What can hang from each mark
S: H Y
F: X
R: X
P: J
C: Y
M: X
Y: C S
H: S
X: C M R W
T: M
W: J X
J: P W

Every row comes from one small tree of marks. The marks that hang from a mark follow it in brackets, in alphabetical order. Every link used is in the known rows. Which tree was each row made from?
In the rows, 128 means zero.
Known rows
X(R): [137 139 130 136 130 142 126 122 130 131 127 130 125 126 135 129 128 128
 132 127 127  80 129 128 113]
F(X(C R W(J))): [147 177 104 122 141 175 130 119 136 125 100 134 106 124 139  96 160 135
 189 139 128  88 120 155  74]
W(J(P) X(M)): [128 153 148 160 128 145 126 131 140 107 124 127 112 136 131  55  87 121
 198 132 139 131 125 112 118]
J(P W(X(C M))): [126 135 157 175 126 160 128 114 146 114 127 123  95 130 141   8 110 128
 153 133 123 135 170 112  97]
H(S): [129 126 137 126 131 120 146 128 116 128 126 146 128 132 146 130 126 127
 103 128 132 126 133 127 139]
W(J(P) X(C)): [135 152 146 162 128 145 132 134 142 105 114 128 102 134 132  52  87 124
 193 141 141 138 125 118 120]
J(P W): [129 136 170 184 113 127 114 117 133 124 129 122 129 134 138 118 135 128
 142 132 118 126 168 127 129]
F(X(C M R W(J(P)))): [137 183 132 163 136 191 126 115 141 121 107 133  88 134 139  44 160 134
 204 133 123  88 114 149  57]
F(X(C M R W(J))): [139 177 101 119 146 191 134 115 139 125 106 133  94 123 140  47 159 135
 198 133 127  88 120 152  54]
C(Y): [129 130 122 128 102 104 117 109 133 127 147 138 131 130 125 158 130 122
 149 130 132 123 128 143 121]
F(X): [130 147 126 127 129 129 128 129 124 126 122 134 124 132 133 139 177 138
 123 126 131 129 122 150 120]
M(X): [125 128 127 138 127 128 124 128 137 126 126 129 129 137 126 126 145 141
 136 130 127 127 128 183 116]
C(Y(S)): [129 133 139 126 101  97 109 106 133 128 147 156 133 128 129 157 141 124
 128 131 135 125 130 158  73]
H(S(Y)): [133 122 137 116 156 112 142 136 111 125 130 148 134 133 138 140 131  80
 101 124 136 136 132 129 137]
R(X(C)): [126 127 118 131 134 141 139 123 139 129 124 131 109 113 129  67 181 133
 130 129 134 136 131 160  97]
R(X(W(J(P)))): [134 154 137 163 123 140 113 123 142 123 108 128 133 124 127 123 164 127
 192 137 124 129 122 156 105]
J(P W(X(C(Y) M R))): [135 148 153 183 102 149 115  90 152 117 147 135  95 130 144  38 111 120
 178 135 125  83 170 126  75]
P(J(W(X(C(Y) M R)))): [138 148 116 141 110 142 120  88 152 118 135 138  98 120 147  24 111 120
 228 122 148  85 177 127  71]
C(Y(S(H))): [131 103 141 112 123  78 118  99 120 121 148 156 139 123 123 188 141 127
 112 135 142 136 130 164  67]
S(Y(C)): [128 129 145 114 153 128 134 135 120 132 130 125  94 128 125 133 129  91
 116 120 127 160 130 140 132]
M(X(C R W)): [137 141 110 139 137 174 121 115 146 133 109 131 110 131 131  94 145 142
 146 139 112  84 125 182  68]
F(X(C)): [128 146 120 127 135 145 139 127 128 126 119 135 102 129 133  87 177 140
 126 128 132 136 122 153 102]
X(C(Y) M R W(J(P))): [137 167 130 164 109 165 114  95 148 122 133 137  95 132 131  62 113 119
 230 137 124  82 118 141  57]
T(M(X(C(Y) R W))): [145 144 108 137 113 146 132  92 159 140 128 114  97 135 131  90 147 134
 155 150 127  78 125 209  70]
Y(S): [129 131 144 127 127 122 120 125 128 130 127 146 130 126 132 128 139 131
 107 128 132 128 131 144  80]

Write each row's tree
[134 137 166 180 115 128 113 121 139 115 123 124 130 134 140 108 111 126
 141 136 122 128 170 112 135]
J(P W(X))
[140 165 138 177 130 173 117 118 150 121 104 129 105 140 132  79 129 138
 210 143 120  86 120 184  72]
M(X(C R W(J(P))))
[127 105 163 107 149 110 138 118 114 129 127 141  99 120 130 154 134 143
  82 129 133 163 134 159  81]
Y(C S(H))
[141 168 133 177 103 149 105 100 154 120 123 139 108 143 129 109 130 132
 229 145 123  82 119 197  65]
M(X(C(Y) R W(J(P))))
[130 135 119 129 109 129 105  98 148 132 129 158 117 133 125 122 159 138
 142 141 120 129 126 214  27]
M(X(C(Y(S)) W))
[136 155 142 160 123 144 113 126 135 120 108 126 130 136 126 132 113 124
 193 139 120 127 119 127 116]
X(W(J(P)))
[121 129 114 123 113 134 131 103 139 127 152 138  96 127 126  56 130 122
 161 127 133 131 127 143  84]
X(C(Y) M)
[127 152 143 159 134 161 136 130 144 106 121 127  90 133 132   4  87 123
 201 135 140 139 125 115 100]
W(J(P) X(C M))
[144 147 125 145 131 151 126 112 144 120 108 128 107 120 149  43 109 128
 199 126 145  89 178 115  98]
P(J(W(X(C R))))
[126 148 102 116 143 177 134 117 135 131 113 134  96 127 130  57 178 139
 137 129 117 134 118 148  68]
F(X(C M W))
[132 156 141 170 122 144 108 126 143 119 107 126 130 146 124 130 129 137
 201 140 119 126 119 181 104]
M(X(W(J(P))))
[125 131  99 117 116 151 122  97 142 132 138 138 102 125 123  75 131 123
 163 134 117 129 123 141  69]
X(C(Y) M W)
[139 140 127 144 136 154 153 116 153 135 122 103  89 134 137  43 145 139
 132 141 138  83 130 197  92]
T(M(X(C R)))
[133 138 123 145 134 158 132 120 143 129 122 130 103 132 133  75 144 142
 144 133 126  86 130 185  83]
M(X(C R))
[149 161 109 133 141 170 146 113 157 131 103 101  95 131 136  50 127 135
 191 151 134  84 127 199  79]
T(M(X(C R W(J))))
[138 160  97 120 119 165 123  95 147 126 132 138 100 121 132  66 112 118
 223 138 128  83 125 145  55]
X(C(Y) M R W(J))
[137 144 135 134 107 127 118  98 139 131 144 158 107 124 137 106 140 126
 135 133 136  84 130 162  39]
X(C(Y(S)) R)
[130 156 124 131 136 159 132 120 130 130 129 135 109 128 139  91 176 137
 136 120 129  82 123 147  86]
F(X(M R))
[130  99 148 100 176 108 142 129 108 124 131 126 102 122 119 164 129  95
 100 124 132 172 129 146 127]
S(H Y(C))
[133 142 101 125 117 165 120  91 144 134 138 140  99 122 130  76 130 123
 167 133 116  81 123 140  53]
X(C(Y) M R W)
[137 183 137 163 131 175 116 118 138 123 111 133 111 137 138  96 161 133
 201 130 122  81 114 146  75]
F(X(M R W(J(P))))
[127 128 113 130 107 115 128 104 143 128 143 141 111 115 127  96 182 127
 151 132 137 133 130 175  91]
R(X(C(Y)))
[137 138 118 137 104 113 117  98 146 115 128 138 112 124 139  71 112 121
 215 129 150 133 176 130 106]
P(J(W(X(C(Y)))))
[124 129 105 117 142 176 133 116 138 133 119 128 100 123 126  46 129 129
 142 131 114 133 124 126  75]
X(C M W)
[130 137 114 134 109 128 121  93 149 117 136 136 101 122 139  23 112 121
 223 123 150 132 176 128  86]
P(J(W(X(C(Y) M))))
[138 156 122 134 136 160 138 122 131 128 119 136  98 127 140  88 177 140
 130 128 131  88 123 153  87]
F(X(C R))
[131 128 104 124 136 157 129 116 142 134 110 132 115 112 127  86 181 133
 133 134 118 134 127 158  83]
R(X(C W))
[137 141 122 140 112 150 123  90 150 120 145 136 101 119 145  42 111 121
 172 135 129  84 176 130  73]
J(W(X(C(Y) M R)))
